What can hang from each mark
q_212: q_716
q_879: q_171 q_976
q_442: q_171 q_212 q_402
q_976: q_171
q_402: q_171 q_442
q_171: q_79 q_312 q_402 q_442 q_879
q_312: q_171

Every row comes from one small tree of marks. Brackets hold a mark, then the marks that hang from it, in the order of their numbers. Every link used is in the known rows. Which tree was each row made from?
Known rows
[q_312 [q_171 q_442]]: [ 14.8  14.9  27.4  -4.3   2.9  -1.9  -5.8  18.6 -22.5   4.6  -6.1  25.0
   5.7  24.2  -6.7 -58.4  -6.6   2.1  -3.2 -13.9  21.3  -0.9]
[q_976 [q_171 q_79]]: [ 31.2  17.3   9.4   3.6   5.5  15.9  -0.7  23.3 -22.8   6.2  -4.4  16.8
 -41.4  12.4   8.8  35.8 -13.7  -4.9   0.8   1.4   9.9  -0.6]
[q_976 [q_171 q_79 [q_402 q_442] q_879]]: [ 36.4  23.7 -15.2  -6.8  11.0  12.8  11.1 -25.6   1.7  -1.7  -9.1  35.0
 -13.2  -7.2  22.2  65.3   0.8  -9.0   2.4  -1.4  28.7  -9.0]
[q_976 [q_171 q_79 q_312 q_402 q_879]]: [ 41.0  -2.3 -11.7 -19.0  11.1  17.2   3.9 -28.1   1.9  14.4 -31.3  51.7
  21.4  -1.0  18.5  44.9 -18.6  -6.4 -42.7  -7.9  31.5  -9.5]
[q_312 [q_171 q_402 q_442 q_879]]: [ 16.0  33.4   5.0 -18.8   6.1 -10.9   1.3 -16.5   8.5   8.1 -26.1  68.7
  45.8   8.4  -4.5 -41.2  -7.3  -4.0 -16.4 -15.5  29.6 -10.2]
[q_312 q_171]: [  8.0  15.4  32.8   5.8   0.3  -2.7  -5.4  13.3  -3.6   5.4  12.9  22.2
  -9.5  16.1  -5.3 -32.7   1.6   0.8   8.8  -2.3   7.6  -5.1]
[q_976 q_171]: [ 17.1   9.9  28.3   1.3   2.5  19.8   2.5  13.0   2.0   9.9   1.4  10.9
 -39.5   4.6  -4.8   4.3  -7.0  -1.9   8.2   3.2  13.4   5.1]
[q_976 [q_171 q_79 q_312 q_442]]: [ 49.4 -21.4   6.4 -12.6  10.8  32.1  -3.0  14.9 -55.7  11.0 -32.7   8.4
  -2.2  25.3  13.6   0.8 -26.4  -0.7 -37.3 -18.9  35.3   3.0]
[q_402 [q_171 [q_879 q_976]] [q_442 q_212]]: [  3.0  17.4  -1.3  -3.0   5.5 -14.9   3.4 -60.5  16.8   4.6  28.1  16.8
 -44.0 -21.8  19.5   0.3  13.7 -10.0  40.0 -11.1   6.4 -28.6]
[q_976 [q_171 q_402 q_879]]: [ 17.9  29.1   5.8 -11.5   5.9   7.5   8.9 -24.8  34.0  14.2 -17.9  55.0
   2.1 -12.8  -0.5  25.0  -6.1  -7.6  -9.7   0.5  19.8  -6.3]
[q_442 [q_171 q_312] [q_212 q_716] q_402]: [  2.0 -16.8  -1.1  -6.6   2.2  -6.4   7.1  -9.3 -38.5  39.1  22.6  20.7
  -7.0  20.8  -0.7 -10.8 -16.7  -6.5 -35.2 -21.9 -61.5  14.0]
[q_879 [q_171 q_79 q_442]]: [  9.3   3.0 -22.4  -4.6   4.0   2.2  -2.7  -1.1 -56.0 -20.5 -30.2   8.4
  14.4  17.9  19.8  26.5 -30.8 -12.7 -21.1 -12.9  15.7  -4.8]
[q_402 [q_171 q_312]]: [ 11.9 -25.7   2.4  -7.9   3.6  26.5  -9.8 -41.1 -18.4  14.7  -2.8  22.6
  -2.2  -2.0  13.2 -45.3   2.6   0.5 -21.7  -6.8  12.0  -5.2]
[q_402 [q_171 q_79]]: [ 15.8  21.1 -14.4   1.4   3.9  11.2 -11.3 -18.2 -32.4   5.3  -0.3  32.8
 -27.9   2.7  19.3  -0.5   1.2  -4.6  -2.5   1.8   2.5 -10.1]
[q_171 q_402 q_879]: [  0.3  21.8 -22.6 -16.4   3.9 -12.0   8.7 -40.7  36.7   3.2 -21.8  50.4
  42.1 -18.8   2.1  22.5   0.7  -6.6 -18.4  -1.0  10.1 -10.7]
[q_442 q_402]: [ -9.0  56.7  -1.5   7.2   1.9  -4.7   0.2 -17.9 -11.1  13.9   1.0 -18.2
   9.6   6.7 -11.8  -2.9   9.2  -1.0  12.7  -2.8 -47.3   7.2]
[q_442 q_212]: [ -6.9   9.4  -1.9  -1.1  -3.7 -21.1   0.0  25.0  -3.3  22.5  11.3  -1.0
 -36.6   1.5  -1.0   6.7  -2.8  -5.7   6.1  -9.3   8.7  -3.3]
[q_442 q_171 q_212 q_402]: [-16.3  48.6  14.5   2.8  -2.2 -26.5  -0.4  12.5  -5.4  27.0  28.6  15.4
 -36.7  13.6  -6.2  13.4  -9.6 -13.1   7.1 -14.6 -55.6   6.8]
[q_212 q_716]: [  8.7 -31.7 -15.4  -2.5   1.8  10.2  10.5  -5.2 -31.8   9.0   2.4  13.2
   6.9   3.2  -0.4  -9.0  -3.3   2.0 -16.9   1.5 -17.1   7.9]
[q_976 [q_171 q_442]]: [ 24.9   8.9  22.8  -5.4   5.6  23.4   1.7  16.4 -20.3  11.1 -20.4  11.2
 -23.2  13.0  -7.5 -22.4 -16.5  -1.1  -5.3 -10.1  22.3   5.4]
[q_879 [q_171 q_79 q_402 q_442]]: [ 15.3  11.0 -53.3 -15.7   5.7  -5.7  -8.0 -15.5 -60.1 -15.1 -40.6  29.0
  21.9  10.1  21.0  44.0 -16.5 -17.6 -31.0 -13.6  27.9  -3.5]
[q_879 [q_171 [q_442 q_212]]]: [ -7.9   1.6  -2.8  -5.8  -2.6 -12.0  -0.3  11.3 -39.1   2.6 -14.3   4.9
  -8.7   9.6   6.8   2.4 -27.3 -12.2 -12.0 -20.2  25.3  -3.6]
[q_879 [q_171 q_402] q_976]: [  4.4   2.3 -37.0  -9.8   5.2 -30.0 -11.4 -48.8  -7.3 -22.3 -12.1  23.1
   1.0 -10.4   7.1  55.3   6.0 -23.4   3.2  -4.1  -2.1 -14.0]
[q_976 [q_171 q_312]]: [ 26.1 -28.7  26.5  -6.1   5.1  31.3  -0.3  -0.6  -7.5  15.6  -6.2   3.2
 -13.2   9.1   3.0  -3.1 -11.8   2.0 -21.8  -6.2  19.5   2.9]
[q_402 [q_442 q_171 [q_212 q_716]]]: [  6.9 -44.1  -5.2  -2.3  -0.1  -3.3  14.5   2.2 -28.1   5.9  44.6  11.3
 -49.5   4.1  17.0  12.2  -3.7  -6.0   4.5 -12.3 -12.4   6.2]
[q_442 q_171 q_212]: [ -8.0 -10.4  15.3  -4.4  -4.5 -21.1   0.0  28.4   5.8  13.4  28.0  33.1
 -49.9   6.3   3.6  13.6 -20.3 -12.2  -2.8 -12.9  -9.5  -0.5]
[q_312 [q_171 q_79 [q_442 q_212] q_879]]: [ 18.3  36.6  19.8  -6.5   3.8 -24.8   2.8  26.3 -16.5  15.2 -12.8  49.1
   5.2  24.5   8.4 -19.4 -30.6  -6.0 -11.2 -23.0  26.1 -20.2]

Write each row's tree
[ 41.9   8.5  -1.1  -6.4  12.6  -1.5  -7.6   7.9 -30.8  -8.1 -20.2  13.4
 -36.4  16.1   4.9  26.2  -9.2 -12.8   7.7 -12.1   6.5  -8.2] -> [q_879 [q_976 [q_171 q_79 q_442]]]
[ 34.7 -15.0 -47.4 -33.7  13.9   2.9   2.7 -31.7 -22.2   3.9 -59.9  48.0
  82.5   4.2  23.0  14.4 -20.4  -6.1 -67.5 -25.5  35.6  -9.6] -> [q_171 q_79 q_312 q_402 q_442 q_879]
[ 32.7  28.1  14.2  -8.0   9.0  19.4  10.9   5.5 -11.8   4.4 -35.3  39.1
   4.8  10.3   9.2  13.9 -35.3  -4.3 -16.0 -11.6  22.9  -9.9] -> [q_976 [q_171 q_79 q_442 q_879]]
[ 37.7  22.1 -20.8  -8.4   7.7   6.3  -5.8  13.6 -25.2  10.7 -15.5  37.2
 -36.3   4.8   8.1  55.9   2.2  -9.7  -9.8   1.4  21.8   0.4] -> [q_976 [q_171 q_79 q_402]]
[ 29.8  13.0 -54.8 -22.3   9.6  -9.4  -8.1   7.4 -50.6   3.0 -41.3  31.1
  15.3   9.2  12.6  24.9   3.0  -9.3 -28.9 -16.1  29.5   1.5] -> [q_171 q_79 q_402 q_442]
[  1.3  33.6  -1.4   0.4   5.6  18.2  -9.0 -54.9 -24.8  26.3  -3.1   0.3
   9.4   6.3  -0.2 -41.3  11.6   2.0  -7.6  -7.9 -34.9   1.8] -> [q_442 [q_402 [q_171 q_312]]]
[  1.8  12.5   6.1   0.8   4.2  23.5   8.9 -64.8  15.6  -5.2  15.1  21.2
  -2.2 -20.5  21.1 -19.2   9.7   0.1  18.5   0.1  10.6 -16.4] -> [q_402 [q_171 q_879] q_442]
[ 22.6 -41.9  -1.2 -15.1  10.2 -12.3   0.9 -39.7  17.6 -21.6  -4.2  49.9
  33.0   5.6  27.7  42.2 -38.0 -12.7 -34.7 -15.5 -24.5 -20.9] -> [q_442 [q_171 q_79 q_312 [q_879 q_976]]]
[ 12.6   6.1  -7.0  -3.4   7.1   3.0  -4.7 -20.4 -33.7   5.6   2.2  14.9
  18.1  24.6  14.5  25.0 -19.9  -6.8 -30.5 -15.1 -54.4   7.4] -> [q_442 [q_171 q_79 q_312] q_402]
[ 19.2 -31.9 -24.0 -11.8   6.0  13.7  -5.2 -15.1 -68.1 -16.1 -37.2   1.0
  39.1  23.0  28.0  14.2 -37.8  -9.3 -47.7 -21.6  27.0  -4.5] -> [q_879 [q_171 q_79 q_312 q_442]]
[ 24.7  31.5   4.2 -20.9   9.3  10.6   8.8 -17.1  13.8  14.4 -37.8  59.2
  16.0  -5.4  -4.0  -1.7 -15.1  -7.1 -20.0 -11.0  33.4  -2.6] -> [q_976 [q_171 q_402 q_442 q_879]]
[ 32.4  37.3 -11.4 -11.2   8.7   5.7   6.1 -16.4   7.5   9.3 -24.1  61.0
  -5.7  -4.6  11.8  56.7 -13.0 -10.5 -14.4   1.1  18.5  -7.7] -> [q_976 [q_171 q_79 q_402 q_879]]
[ 10.4  45.4 -34.0  -0.4  10.3 -21.0  -9.8 -36.2 -55.9 -22.9 -26.4  -8.2
  12.9  20.2   9.0  43.1 -14.8 -21.0   5.6 -16.8 -36.3 -11.9] -> [q_879 [q_171 q_79 [q_442 q_402]] q_976]
[ 28.3  12.3 -53.4 -13.4  14.1 -25.0   3.7 -57.8   9.6 -25.2  -8.9  23.8
  18.0 -19.6  26.6  83.4  18.8 -16.3  11.4  -6.1   5.7 -23.1] -> [q_171 q_79 [q_402 q_442] [q_879 q_976]]
[ 33.6 -25.8  14.4 -15.4   9.7  -5.1  -7.7   3.9 -21.1  16.8 -14.8   1.9
 -34.7  12.2  -1.5  -9.7 -10.9 -10.3  -9.2 -25.6  22.9  -6.7] -> [q_879 [q_976 [q_171 q_312 [q_442 q_212]]]]
[ 28.0  -4.9 -13.0 -19.0  10.0  25.9  -1.6 -46.5 -30.2   7.5 -37.4  50.5
  46.7   4.6  27.1 -36.9 -26.7  -1.3 -47.2 -20.0  23.4 -16.1] -> [q_402 [q_171 q_79 q_312 q_442 q_879]]
[ 11.8 -19.6 -29.5 -24.7   6.8  -0.2   5.9 -57.5  25.0   8.5 -29.3  39.6
  68.8 -14.7  10.8   6.8  -5.6  -0.5 -45.7 -10.3  22.3 -10.9] -> [q_171 q_312 q_402 q_879]
[ -6.4 -11.5  16.2  -2.9   0.1 -12.2  15.6 -10.7  27.8  -2.1  35.1  21.8
 -22.0  -6.8  19.5  26.1 -14.3  -7.8  14.5 -15.0   0.6  -7.9] -> [q_402 [q_442 [q_171 q_879] q_212]]
[ 25.5 -62.2 -48.9 -20.6   6.5  -0.8   5.3 -24.3 -44.4  23.4   7.8  -5.3
   1.9  -3.2  17.2  12.7  25.9  -3.0 -30.2 -18.4  26.4   5.2] -> [q_171 q_312 [q_402 [q_442 [q_212 q_716]]]]
[  8.5   9.3 -50.1  -6.5   2.6 -10.5  -7.2 -19.7 -38.6 -14.0 -19.6  25.9
   8.5   2.3  22.3  72.7  -9.4 -18.9 -18.3  -2.1  14.7  -5.5] -> [q_879 [q_171 q_79 q_402]]
[-15.7  50.8  22.5   0.6   3.2  -7.3  11.5 -40.9  33.6   4.5   8.3  41.0
  30.6   2.7  -2.4   8.3 -25.6  -8.0  -0.6  -6.9 -66.5   0.1] -> [q_442 [q_171 q_879] q_402]
[ 39.6 -29.2  11.8 -15.4  12.3  10.8  -7.7 -12.0 -16.7   1.3 -24.0  -0.5
  -8.2  10.8  -2.1 -13.9  -9.6  -7.1 -10.2 -18.5  18.3  -5.5] -> [q_879 [q_976 [q_171 q_312 q_442]]]
[ 11.4  67.7  29.7  -2.3   8.4  16.1  13.6 -20.1   3.6  20.4 -26.6  22.8
  18.1   8.7 -13.8 -17.6 -25.3  -1.9  -1.3 -12.6 -14.4   1.1] -> [q_976 [q_171 [q_442 q_402] q_879]]
[ 35.8  -9.0  14.8  -7.0   9.0  25.0   9.0 -17.5   2.1   8.9 -21.1  30.2
  13.3   7.0  19.3  29.9 -34.2  -2.3 -31.2  -7.0  18.5 -11.1] -> [q_976 [q_171 q_79 q_312 q_879]]
[ 24.6  18.8 -54.6 -23.1   5.8 -30.2  -9.3  32.0 -55.1  22.2 -31.2  30.6
 -15.0  11.4  12.1  29.5   0.3 -14.7 -24.0 -24.2  36.4  -1.7] -> [q_171 q_79 q_402 [q_442 q_212]]
[  1.2  29.2 -15.9  -5.2   3.5 -14.1   7.0  14.2 -61.3  39.5 -10.3  -0.1
   1.5  17.3 -14.7 -36.9  -4.2  -3.7 -11.8 -22.3 -29.9  12.9] -> [q_171 [q_442 [q_212 q_716] q_402]]
[ 12.4  27.2   4.2  -6.3   5.4  -9.6   6.3 -36.7  24.1  -2.8  10.9  41.6
  19.1  -3.5   7.3  -3.2  15.5  -1.4   9.9  -4.8  25.1 -11.2] -> [q_312 [q_171 [q_402 q_442] q_879]]
[  7.2  11.0 -27.7 -12.8   6.0  -5.2  13.3 -49.9  29.0  -8.3  -4.2  21.9
  32.2 -23.1  12.9  33.9  14.7  -4.5   2.3  -3.3  19.0  -9.8] -> [q_171 [q_402 q_442] q_879]
[ 12.1 -14.5 -26.7 -35.2   6.8 -16.9   4.7 -24.4  -0.4  27.8 -41.4  39.2
  59.1  -3.4   6.8 -15.7 -14.5  -5.3 -56.1 -32.7  44.8  -7.8] -> [q_171 q_312 q_402 [q_442 q_212] q_879]
[ -6.3  13.8  -6.6  -7.6   1.9  -4.9  -2.4 -14.7 -56.9  16.8 -22.9 -20.2
  26.3  22.2   4.3 -12.3 -25.0 -11.1 -27.6 -30.9  -1.7   2.0] -> [q_879 [q_171 q_312 [q_442 q_212 q_402]]]
[ 34.9 -21.0 -53.2 -25.2  14.3 -21.2  -3.6 -58.3   5.6  -7.0 -34.2  43.4
  57.8  -8.0  26.1  59.2  -3.9 -15.0 -37.5 -13.9   6.1 -22.7] -> [q_171 q_79 q_312 q_402 [q_879 q_976]]
[ 28.5  29.0 -15.9  -5.8   5.3 -15.9 -12.8   9.9 -25.5   6.2  -2.1  46.7
  -7.9  18.4   8.7  18.1  10.3  -9.5  -5.4  -3.9  18.8  -6.4] -> [q_312 [q_171 q_79 q_402]]
[ 10.8   2.2 -30.2 -15.1   1.0 -36.0  -7.8  25.2 -17.5  15.9  10.7  58.3
 -46.6   7.9  17.7  61.2  -9.9 -20.6 -17.9 -13.5   0.3  -2.1] -> [q_442 [q_171 q_79 q_402] q_212]
[ 12.5 -48.2 -17.4 -22.9   4.5   4.3  -6.6 -19.2  -0.4   1.6  -2.3  46.3
  17.1   1.7  12.2  10.5  -8.2  -8.3 -45.5 -12.4   0.3   6.5] -> [q_442 [q_171 q_312 q_402]]
[ 18.3 -22.6 -28.3 -34.9  10.8   3.4   5.0 -46.1   3.2  10.4 -52.9  43.4
  83.8  -5.8   8.7 -22.2 -12.7  -0.8 -62.1 -24.5  34.8  -6.9] -> [q_171 q_312 q_402 q_442 q_879]
[ 16.8  30.6  20.7   3.3   3.8  -7.3   3.3  -1.1   9.2  -1.8  -0.7  49.7
  19.0  15.5  12.5   1.6 -23.2  -2.4  -1.4  -3.8   5.7 -19.3] -> [q_312 [q_171 q_79 q_879]]
[  5.1  25.6 -17.9   2.5   2.9 -19.1   6.5  15.6 -56.3  30.1  24.5  33.7
 -35.0  24.0   6.8  32.4 -18.1 -13.6 -12.9 -15.0 -70.7  10.6] -> [q_442 [q_171 q_79] [q_212 q_716] q_402]
